Every row comes from one small tree of marks. Brackets hold a mark, then the marks that hang from it, in the order of their numbers. Every link used is in the known rows. Which tree was each row made from?
Known rows
(j462 (j173 j929)): [ 0.80 -1.01  1.24 -0.98  0.56 -0.77 -1.33  2.16 -1.75  1.35 -0.28  1.23
  0.89 -0.48  1.85  1.73 -0.35 -3.81 -1.62  0.02]
(j462 j173): [ 0.12 -0.22  1.23 -0.15  1.19 -0.80 -1.67  3.20 -1.90  1.97  0.47  0.44
  0.75 -1.97  2.29  2.90  1.07 -2.73 -1.30 -0.20]
(j210 (j173 j462 j929)): [ 0.66 -0.98  1.48 -1.21  0.06  1.35 -0.28 -0.71  1.34  1.56 -1.33  0.96
 -1.06  1.67  1.02  2.33 -2.95 -2.68 -0.32  1.45]
(j210 (j173 j202 j929 j936)): [ 2.69 -1.09  1.89  3.11 -0.19  1.83 -1.00  1.66 -1.82  3.29  1.74 -0.61
 -1.07  1.56 -1.31  2.65 -1.37 -0.89 -1.72  1.54]
(j183 j537 j609): [ 0.02  0.81 -1.77 -1.33 -1.44  0.15  0.00 -0.50 -1.61  0.87  0.95  1.40
  1.89 -2.39  1.14 -0.26  1.14 -6.82 -0.67 -0.58]
(j210 (j173 j462)): [-0.01 -0.14  1.62 -0.38  0.64  1.31 -0.69  0.28  1.17  2.19 -0.65  0.36
 -1.14  0.17  1.52  3.51 -1.48 -1.60 -0.03  1.14]
(j183 j537 (j609 (j462 j173))): [-1.01  0.33 -0.59 -1.55 -1.90  0.76 -2.72  0.31 -0.54 -0.13 -0.65 -0.25
  2.78 -2.81  3.14  0.08  3.33 -5.31 -0.89 -1.30]
(j173 j202 j210 (j462 j609) j929 j936): [ 2.72  2.16 -3.12  1.85 -1.22  2.87  2.41 -0.67 -0.20  1.16 -0.39  1.84
 -1.31  2.45 -3.06 -4.45 -1.73  2.96 -1.34 -2.77]
(j210 (j173 j929)): [ 0.53 -1.83  1.89 -0.61  0.03  0.36 -0.73  0.17 -0.43  1.90  0.18  0.53
 -0.48  0.38  0.26  3.50 -1.94 -5.28 -0.83  1.83]
(j936 j590): [-0.26  0.15  2.14  0.90 -0.30 -1.26  0.10  0.89 -1.20  2.39  0.04  3.62
  0.94  0.24 -0.19  0.93 -2.52 -4.72 -1.12  1.13]
(j173 j210 j462): [ 0.51  1.88 -1.12 -1.00  1.05  1.57  1.60 -0.62  1.68  1.23 -1.09  3.03
 -0.75  1.44 -1.35  0.04 -1.80 -0.45 -0.02 -0.91]
(j183 j537 (j609 (j462 (j173 j202 j936)))): [ 0.72  0.84 -0.63  1.45 -2.06  2.04 -2.95  1.55 -1.64  1.02  0.60 -1.25
  2.34 -1.81  1.94 -0.49  3.81 -1.76 -1.65 -1.55]
(j609 (j183 j537) (j462 j173)): [-2.78  0.49  0.82 -1.60  0.32  0.22 -2.96 -0.49  2.34 -0.61  0.04 -0.55
  1.78 -2.16  2.33  1.74  1.50 -4.25 -1.55  1.63]
(j462 (j173 j210) (j609 j183)): [-2.62  1.19 -0.67 -1.51  0.56  0.49 -0.23 -0.43 -0.30 -1.21 -0.71  0.02
  0.87 -2.22 -0.04 -2.05  1.13 -3.18 -1.46 -1.31]
(j173 j202 j210 (j462 j609) j936): [ 1.90  3.07 -3.01  2.75 -0.58  2.93  1.94  0.44 -0.35  1.85  0.40  1.06
 -1.47  0.80 -2.53 -3.11 -0.17  4.13 -0.91 -3.04]
(j173 j202 j210 j462 j929 (j936 j590)): [ 3.50  1.52  0.85  3.29 -1.00  3.52  1.27 -0.69  0.19  2.06 -1.64  3.61
 -0.39  5.97 -4.37 -3.99 -4.41  2.83 -1.94 -0.55]
(j609 j183 (j462 (j173 j202 j210 j929))): [-1.20  0.62  0.56  0.85  0.36  1.38 -1.14 -0.82  2.14 -0.05 -0.96  0.55
  1.73  0.87  0.71 -0.45  0.70 -1.90 -2.00  1.68]
(j609 j183 j462): [-3.47  0.33  0.27 -1.81  1.10 -1.49  0.21 -1.14  3.06  0.18  1.04  1.90
  0.37 -0.97  1.46  2.46 -0.87 -4.90 -0.83  2.39]
(j609 j183 (j462 (j173 j202 j210 j936))): [-1.13  1.14  1.27  1.80  1.22  2.07 -1.78  0.80  1.49  0.29  0.41 -0.64
  0.52  0.97 -0.98  0.35  1.26  1.10 -2.19  0.61]
(j537 (j183 (j609 (j462 j173)))): [-3.30 -1.35  0.92 -2.96  0.89 -0.43  0.72  0.34 -0.47 -0.14 -1.55  0.97
  0.22 -1.11  3.56  1.05  2.16 -5.19 -1.25 -0.01]
(j462 j173 (j609 j183)): [-2.95  0.54 -0.24 -1.58  0.50 -1.34 -0.55  0.57 -0.90 -0.37  0.29 -0.18
  0.89 -3.63  2.73 -0.55  1.15 -4.03 -1.62 -0.45]
(j210 (j173 j202 j929 (j936 j590))): [ 2.49 -1.19  3.72  4.07 -1.21  2.06 -1.51  1.19 -2.05  3.26  0.37  0.40
 -0.21  3.04 -2.02  1.00 -2.83 -1.25 -2.13  1.98]

Which tree is each row?
[-1.41  0.55  1.67  1.79  1.17  0.43 -2.09  1.74  0.88  1.00  1.28 -0.87
  0.58 -0.31  1.49  1.66  1.27  0.38 -2.34  1.43] : (j609 j183 (j462 (j173 j202 j936)))
[-0.85  0.40 -0.03 -0.74 -0.60  1.00 -0.09 -0.20  0.58  1.30 -0.80 -0.15
 -1.23 -1.60  2.03  1.38 -0.65 -1.85  0.13 -0.42] : (j210 (j173 (j462 j609)))
[-0.27  1.66 -0.98  2.18 -0.45  1.20 -1.73  1.39 -2.02  0.70  1.89 -2.13
  0.82 -3.27  0.84 -1.87  2.57 -0.12 -2.66 -0.83] : (j462 (j173 j202 j936) (j609 (j183 j537)))
[ 0.21  0.42 -0.64  0.66 -1.69  1.56 -0.81  0.14 -0.75  0.36 -1.56  0.93
  2.66  0.18  1.80 -1.70  2.46 -3.09 -1.26 -1.16] : (j183 (j609 (j462 (j173 j202 j210 j929))))
[-0.79 -0.44 -0.09 -2.18 -1.38  1.00 -0.80 -0.47 -0.09 -0.84 -2.13  1.39
  2.13  0.52  1.01 -1.30  1.25 -4.86 -0.97 -1.65] : (j183 (j609 (j462 (j173 j210 j929))))
[-3.40 -0.05  1.68 -1.61  1.31 -0.88 -1.81  0.30  2.20 -0.21 -0.06  0.24
  1.14 -1.40  2.78  2.41  0.76 -3.58 -1.44  1.75] : (j609 j183 (j462 j173))
[-2.57  1.46 -2.46 -1.79 -0.63 -0.91  0.85 -1.84  0.26 -0.32  1.59  0.84
  0.64 -3.95  0.80 -1.05  0.22 -6.06 -0.97  0.30] : (j462 (j609 (j183 j537)))
[ 1.99 -0.77  1.39 -0.85  0.95  1.72 -1.23  1.89 -1.69  0.37 -0.41  0.64
 -0.41  2.57 -3.38  0.03 -1.16 -0.74 -2.12 -1.78] : (j462 (j173 j210 j929 j936))
[ 1.37  1.16 -2.08  2.06 -1.36  1.36 -0.11  1.24 -2.64  1.08 -0.74  0.24
  1.45 -1.71  0.56 -2.87  2.12 -1.18 -1.72 -2.15] : (j462 (j173 j202 j210 j929) j609)
[ 1.33  0.08  1.37 -0.06  1.60  1.70 -1.70  2.96 -1.91  0.97  0.29  0.06
 -0.58  1.10 -2.88  1.21  0.15  0.31 -1.75 -2.06] : (j462 (j173 j210 j936))
[ 2.31  0.50  1.31  3.53  1.13  0.71 -1.90  4.77 -3.30  3.41  2.01 -0.66
  0.13 -0.78  0.82  2.05  1.73  1.70 -2.23 -0.57] : (j462 (j173 j202 j936))
[-2.40  1.06 -1.03 -1.59 -0.33 -0.26 -1.54 -0.19 -0.66 -0.70  0.32 -0.91
  1.48 -4.45  2.32 -1.15  2.01 -4.62 -1.67 -0.51] : (j462 j173 (j609 (j183 j537)))
[-1.25  1.89 -1.91 -2.09 -0.03  0.89  0.89 -1.58  1.54 -0.54  0.86  0.62
 -1.47 -0.53 -1.00 -2.24 -1.85 -0.51 -1.16 -1.26] : (j173 (j462 (j609 (j183 j537))) j936)
[ 2.95  2.58 -1.10  3.16  0.94  3.21  1.40  1.16  0.25  2.75  0.63  1.69
 -1.52  2.72 -3.10 -0.81 -1.10  4.46 -1.04 -1.33] : (j173 j202 j210 j462 j936)
[-1.10  0.71 -1.78 -1.64 -2.19  0.20 -0.77 -1.06  0.16  0.15  0.30  1.19
  2.08 -2.42  1.90  0.18  1.92 -6.55 -0.34 -0.62] : (j183 j537 (j609 j462))
[-1.48  0.11  1.07  0.77  0.34 -0.20 -1.39  0.12  1.59  0.67 -0.10  0.38
  1.78 -0.47  3.17  0.84  0.80 -2.60 -2.11  2.48] : (j609 j183 (j462 (j173 j202 j929)))
[-2.68  1.87 -1.87 -2.21  0.33 -0.79  2.23 -1.85  2.02 -0.03 -0.14  2.06
 -0.59 -1.71  2.11 -1.38 -1.59 -2.52 -0.38 -0.18] : (j173 (j462 (j609 j183)))
[ 0.90  0.70  2.29  0.27  0.20  0.62  0.31  0.81  0.17  1.92 -0.54  3.19
 -1.19  3.27 -1.79 -0.44 -4.38  0.66 -1.29 -0.57] : (j173 j462 (j936 j590))
[-2.49 -1.58  0.41 -3.69  0.30  1.04  1.18 -1.31  0.13 -1.31 -3.03  1.69
  0.33  1.26  0.87 -1.07  1.04 -5.43 -1.41 -0.50] : (j537 (j183 (j609 (j462 (j173 j210 j929)))))
[ 1.31  0.91 -1.24 -1.96  0.29  1.63  2.07 -1.77  1.90  0.50 -1.93  3.72
 -0.64  3.12 -1.99 -1.26 -3.36 -1.66 -0.40 -0.58] : (j173 j210 j462 j929)
[-2.15  2.26 -2.64 -2.32 -0.45  0.08  1.41 -2.52  2.16 -0.34 -0.12  1.40
 -0.01 -2.26  1.71 -1.92 -0.90 -3.02 -0.47 -0.20] : (j173 (j462 (j609 (j183 j537))))
[-2.15 -0.36  0.72 -2.36 -0.25  0.21 -2.65 -1.41  2.53 -1.19 -0.67  0.03
  1.90 -0.87  1.95  0.76  0.30 -5.20 -1.84  1.87] : (j609 (j183 j537) (j462 (j173 j929)))
[ 1.42  1.88 -3.32  1.61 -1.63  0.17  2.50 -0.36 -0.12  2.21 -0.21  2.37
  0.12 -0.93  2.71 -2.45 -0.69 -0.39 -0.77 -0.66] : (j173 j202 (j462 j609) j929)
[ 2.01  2.99 -1.82  2.97  0.59  2.43  1.74  0.18  0.83  2.94 -0.30  2.38
 -0.05  0.97 -0.42 -0.54 -0.22  1.99 -0.39 -0.18] : (j173 j202 j210 j462)
[-0.86  1.04  0.81  1.79  0.29  1.52 -3.22  0.91  1.16  0.64  1.34 -1.67
  1.20 -1.12  1.01  1.12  2.12 -0.28 -2.46  1.33] : (j609 (j183 j537) (j462 (j173 j202 j936)))
